Each row was made from one small tree. Brackets hold a mark, then the marks that hang from it, in the order of their numbers. Every link used is in the known rows. Write each row's tree.
Known rows
{z588 z16 z88 z523 z973}: [  2.0  -5.8   8.0  -9.7  19.8 -32.8  -6.2  -1.7 -37.7  -9.1  -5.0  18.7
   2.1  21.3   7.2  29.4  13.0 -19.7   9.2 -35.6]
{z88 {z588 {z16 z11} {z523 {z183 z217} z973}}}: [-35.9  -8.7  -5.7  16.7 -19.9  16.4  -7.0  22.3  -5.5 -21.0  13.2  14.7
 -11.7 -19.1  18.7  17.3 -27.9 -32.2  17.1 -13.9]
{z16 {z588 z88 {z973 z523}}}: [ -9.9  -0.5  19.8   1.4  10.6 -42.5 -17.5  -0.1 -49.8  18.7  -7.6   9.8
  10.7   8.8  -0.6  23.0  12.2   3.8  14.6 -25.5]
{z11 {z88 {z588 z16 z523}}}: [-18.6  22.9  46.3   7.9  -1.1  -7.1   9.4   9.4 -17.6 -14.0  16.3   1.5
   8.3 -30.8  20.4  18.8   1.6 -10.2  40.9  52.2]
{z588 z16 z88 {z973 z523}}: [-22.1  -7.9  -1.3 -14.7  18.3 -30.7  -9.9  -6.3 -35.3  27.1  -6.7  12.2
  14.8  12.1  10.2  25.0  16.1 -17.4  22.3 -29.5]
{z183 z217 z523}: [-22.1  16.8  44.0  -6.8 -58.4 -25.0 -18.9  26.3 -26.1  28.5  -3.4 -12.8
  12.5 -50.6  -6.0  27.4 -24.7 -15.2  -3.1 -43.9]
{z11 z16 {z88 {z588 z523}}}: [-15.3  16.4  13.7  -2.6 -46.7  -0.7   1.7  12.4  -1.2  -0.1   4.8  14.7
   4.3   1.9   3.1  11.1   1.6  -7.6  43.9  31.1]
{z16 z11 {z588 z88 {z973 z523}}}: [ -8.4 -17.5  34.6  16.4  -7.0 -36.3 -22.7 -13.8 -32.1  19.4   2.0  -2.2
  27.2  16.8   1.3  22.2   7.5   0.7  38.0 -22.3]
{z588 z16 {z88 z11} {z523 z183}}: [-17.9   5.9   1.0  -5.5  30.9 -23.8   7.0  10.9 -22.0 -11.9  -9.4  24.6
  -2.5  15.1  -7.1  21.9  31.7 -38.7  25.6  -6.9]
{z588 z88}: [ -0.9   0.6  42.8 -12.3 -33.9 -29.8  -1.6  16.8 -24.9  11.9  -5.3 -11.6
   8.1  -4.6  -7.5  17.2  15.9 -12.8  14.0 -19.2]
{z225 {z588 {z16 z11} z88 {z523 z183 z973}}}: [-12.1 -21.6 -34.8   7.2   8.9  -6.9   0.9   4.0  -5.9  -9.3   8.6  49.0
  -5.5 -20.2  15.1  20.6  10.9 -44.2  24.3   5.3]
{z588 {z523 z973}}: [-18.3   1.8   9.2   6.7 -33.0 -26.3   2.9   8.8 -19.0  -5.6   2.9  14.6
  -3.3 -23.8   3.7  19.2  -1.4 -20.3   4.8 -26.2]
{z523 z183}: [ -9.0   2.8   7.5   8.7 -30.6 -20.0   3.2  29.1 -24.8   3.9  -7.4 -11.7
  -4.6 -30.5   0.4  17.3   4.3 -22.0  -7.2 -43.2]
{z588 {z16 z11} {z523 {z183 z217}} z973}: [-10.1 -17.3 -23.6  13.1  -3.4  -8.8 -18.0   8.6 -26.9  -9.4  -1.4   7.8
   2.8  -1.0  12.0  28.8 -17.4 -36.5   3.7 -59.8]
{z88 z11 z588}: [-26.6  19.2  46.7   8.4 -49.7 -10.5  -1.3  25.4  -9.2  14.6  10.0 -28.7
  13.6   2.5  -5.9  15.1   1.3   0.2  37.9  23.1]
{z973 {z523 {z183 z217}}}: [-37.5   8.7 -16.4 -11.6 -11.6 -19.6  -9.3  22.6 -37.1  27.2 -13.8   5.8
  -2.8 -44.0  -6.6  16.3  -5.5 -25.5   3.3 -59.0]
{z16 z11}: [ -6.0  -5.2  53.4  12.2 -65.8 -18.1  -5.4   6.7   7.1  10.0   9.3 -32.3
  24.0 -19.1   5.1  20.4  -0.4 -17.1  31.3  -8.5]
{z16 {z11 z88} {z588 z523}}: [  1.6  10.6  73.0  37.9 -35.6 -31.4  -1.8  -3.8  -8.5 -13.8  14.2 -10.7
  26.8 -35.7  10.4  21.2   6.7  -9.2  49.4  47.7]
{z973 {z523 z183}}: [-29.8   2.2  -9.1  -2.3  -2.6 -23.4   1.9   9.6 -28.4  20.0 -10.1   8.1
  -1.1 -32.7  -2.9  15.2   9.6 -21.0   7.8 -51.9]
{z588 {z88 z11} {z973 {z523 z183}}}: [-31.1 -25.1 -43.7   4.2  12.5 -31.7 -14.8   6.1 -52.7  44.4 -10.1  19.0
  15.5  41.6 -25.6  14.4  26.5 -23.1  27.4 -58.0]
{z225 z588}: [ -0.7  17.0  19.8  -5.8 -44.3 -25.5  -1.9  21.7 -11.7  19.4   4.0  -5.5
   6.7 -56.1  10.2  23.9   2.9 -10.4   8.8  16.3]
{z588 {z16 z11} z973}: [ -4.8 -11.9  26.6  20.7 -44.0 -15.5 -14.5   3.7   0.6   9.7  11.6 -29.3
  26.3  -1.5  24.0  31.2  -6.5 -21.3  22.3 -13.4]
{z16 z11 {z588 z973}}: [  6.5  -4.3  45.5  37.8 -53.4 -28.1 -19.6   6.9 -15.9   2.4  10.8 -34.9
  21.8  -3.1  15.3  28.0 -11.6   0.5  15.6  -4.6]

Which tree is each row?
[-41.2  16.6  22.9  12.2 -12.5  -5.7   2.0  14.0   0.9 -12.4  16.7   9.0
  -1.3   0.3  14.3  20.2   2.1 -17.8  36.9  38.0]  {z88 z11 {z588 z16 {z523 z973}}}
[-39.6   0.5 -27.6  -4.5   4.0 -12.7  -6.0  26.2 -20.9   1.3  -7.7  34.1
  -8.0  -1.1  -4.4  20.0  11.8 -48.5  15.9  -5.6]  {z588 z16 {z88 z11} {z523 {z183 z217} z973}}
[  2.0 -18.1   2.6  55.7 -14.2 -26.6 -13.7   2.2 -37.5 -12.6  11.8   5.4
  16.8  -5.6   5.5  21.6   1.5 -14.0  28.5  -9.0]  {z16 {z11 z88} {z588 {z523 z183} z973}}
[ 10.0  -6.3 -35.8   3.8   7.2 -23.8 -10.5  15.7 -33.4 -17.7 -20.6  39.4
 -19.4  45.6  -0.7  21.1   7.8 -14.1 -11.8 -52.4]  {z11 {z16 {z588 z88 {z523 z183} z973}}}
[-37.7   4.7  23.1   6.6 -75.2 -18.7 -20.6  31.1 -23.9  33.3   2.3  -2.1
   6.9 -53.3  -1.4  24.0 -28.3 -22.4  -7.1 -37.5]  {z183 z217 {z523 z973}}
[-50.3  14.5 -22.8  10.0  -4.6   6.5  -3.3  34.4 -17.2 -10.8   5.6  19.2
 -15.6 -10.1   7.4  17.6 -13.3 -31.6  17.4   8.9]  {z88 z11 {z588 z16 {z523 {z183 z217} z973}}}
[ -3.5  24.0  59.7   3.1   6.9 -42.6  -0.4   5.1 -25.2 -15.0  -4.9   9.7
   7.3   9.2 -11.2  22.2  26.1  -6.1  33.0  26.6]  {z16 {z588 {z88 z11} z523}}
[ -2.6   0.9  35.7  44.3 -17.2 -23.0   1.2   6.7 -16.4 -19.8   9.5   0.0
  14.1 -35.4   5.9  17.2   6.2 -19.3  36.5  19.8]  {z16 {z11 z88} {z588 {z523 z183}}}
[-26.6  22.5  21.3  -6.2 -70.9   2.6  -4.2  28.1  20.8  20.2  -0.1 -16.3
   8.6  26.3  -3.1  13.2   0.1  -5.4  39.2  33.9]  {z88 {z11 z16} z588}
[-16.8 -12.8 -67.3 -13.2 -20.4 -13.3 -23.9  24.2 -32.5  23.2 -22.5  38.3
  -4.0  62.1 -26.7  17.9   7.8 -33.5  12.1 -60.0]  {z588 {z88 {z11 z16}} {z523 {z183 z217}} z973}
[-39.7   0.6 -14.5  28.5  -1.9   3.0  10.4  23.8 -25.7 -14.7  16.3  27.1
  -9.4 -30.1  21.9  13.3  -2.4 -26.9  25.6  24.2]  {z11 {z88 {z588 z16 {z523 z183 z973}}}}
[-21.2   9.4 -27.0  31.1 -41.8 -11.3   1.9  27.0  -3.7 -10.1  -2.1  33.1
 -10.8 -21.2  15.7  15.1   5.1 -26.2  12.1  27.1]  {z11 {z16 {z588 {z523 z183 z973}}} z88}
[  7.9   0.0 -16.8 -16.5  27.8 -30.9  -7.9  -1.3 -36.9   1.2  -2.0  39.1
   0.7  -1.6  14.5  31.4  12.1 -17.6  11.6  -4.4]  {z225 {z588 z16 z88 z523 z973}}
[-45.1   6.6 -12.7  20.2   3.7   2.8   9.2  24.3  -9.6 -19.5   9.0  20.9
 -13.4   1.7  10.0  17.0   0.3 -26.4  22.9  10.2]  {z88 z11 {z588 z16 {z523 z183 z973}}}
[-25.4 -15.2 -43.1  10.0   1.3 -26.9 -10.4   8.1 -52.0  29.8  -8.1   9.5
   2.9  -2.6  -3.3  19.3  -0.8 -17.8  -1.6 -86.2]  {z588 {z973 {z523 z183}}}
[ -2.3   1.8 -30.6 -27.4  16.6 -20.5  -7.7  24.5 -51.3   3.2 -11.8  46.7
 -17.3 -29.9 -11.5  17.3   4.8 -27.0  -3.4 -34.7]  {z225 {z588 z88 {z523 {z183 z217}}}}
[-31.0  -4.2 -22.7   9.2 -61.6  -8.8 -11.5  45.0 -25.8  18.0  -3.9  -0.8
 -12.8 -44.3   2.3  16.3 -17.3 -32.0 -15.6 -40.3]  {z523 {z183 z217} z973}
[-47.9  -0.3 -31.1  13.8  21.6  -5.0  -6.2  12.9 -30.9  22.7   5.2   3.9
   7.3  18.8   6.6  19.9   2.2 -14.5  31.8 -20.6]  {z88 z11 {z588 z16 {z973 {z523 z183}}}}
[-42.5  -3.8 -30.3  23.6  16.7  -2.9  -5.0  13.6 -46.6  26.6  10.2   8.9
  10.4 -13.9  16.9  16.0  -1.2 -13.0  33.3  -8.4]  {z11 {z88 {z588 z16 {z973 {z523 z183}}}}}
[ -7.2 -20.5  12.0  29.8  -9.0 -24.4  -2.1   8.1 -20.2 -29.3   2.0  25.7
  -7.6  -0.3   0.5  14.9   6.7 -24.2  15.4 -18.9]  {z16 z11 {z588 z88 {z523 z183 z973}}}
[-17.0 -20.7  -8.2  14.0  -3.3 -24.0 -30.8   9.0 -48.6  22.6  -7.1   9.2
  11.1   7.7  -6.0  19.1  -6.7 -15.1  16.8 -52.7]  {z16 z11 {z588 z88 {z973 {z523 {z183 z217}}}}}
[ 13.2   1.2  26.1   5.3  12.9 -43.7 -12.1   3.0 -52.5 -17.4  -4.4  15.5
  -1.4  18.7   0.9  25.7   9.3   2.9   0.6 -30.5]  {z16 {z588 z88 z523 z973}}
[-29.8 -11.9 -55.7  -1.7 -30.8 -10.8  -0.1  19.3   0.2   9.5 -16.0  47.4
 -10.0  43.7 -18.4  10.6  23.5 -41.4  22.4 -21.2]  {z588 {z88 {z11 z16}} {z523 z183 z973}}
[-16.6  12.7  18.8  14.5  -5.7 -39.2 -14.4   1.1 -37.2  16.3  -1.7  -7.3
  11.9 -16.7  10.4  26.8  -2.1   5.6   6.5 -22.8]  {z16 {z588 {z973 z523}}}
[  0.6   5.5 -24.1 -19.2  44.0 -21.9  10.3  11.1 -31.6 -16.0  -6.7  48.8
 -16.0 -29.9  10.9  23.9  20.2 -32.8   5.2  -8.0]  {z225 {z588 z16 z88 {z523 z183}}}
[-21.9 -18.6  -2.9  53.3 -18.9 -24.8 -17.3   1.3 -34.1  27.3  11.4  -2.5
  29.7 -16.8   7.2  17.5   3.5 -12.2  39.3  -4.4]  {z16 {z11 z88} {z588 {z973 {z523 z183}}}}
[-45.6   9.2   7.7   7.0   6.0 -13.2  -9.4   2.3 -20.3  29.9   9.6  -7.3
  20.1  20.3   8.6  23.8   1.3  -5.1  42.6   7.0]  {z88 z11 {z588 z16 {z973 z523}}}
[ -1.5  11.7  35.2 -20.6  18.5 -29.1   6.9  -0.6 -21.0 -19.6  -8.1  19.1
  -0.3  -4.1   8.5  25.0  19.9 -24.5  18.5  -6.3]  {z588 z16 z88 z523}
[-17.4  -4.3  63.2  29.4 -72.1  -1.1  -4.5  15.2  -3.6  18.3  24.5 -34.8
  32.4 -20.4   5.4  10.2  -4.6  -3.6  63.4  44.3]  {z16 {z11 {z88 z588}}}
[-37.5  -4.0 -32.4   7.0  24.3  -4.6  -4.4  12.6 -39.6   8.6   0.6   9.6
  -6.2   4.4  18.4  19.0  -8.5  -9.6   7.3 -49.3]  {z88 {z588 z16 {z973 {z523 z183}}}}
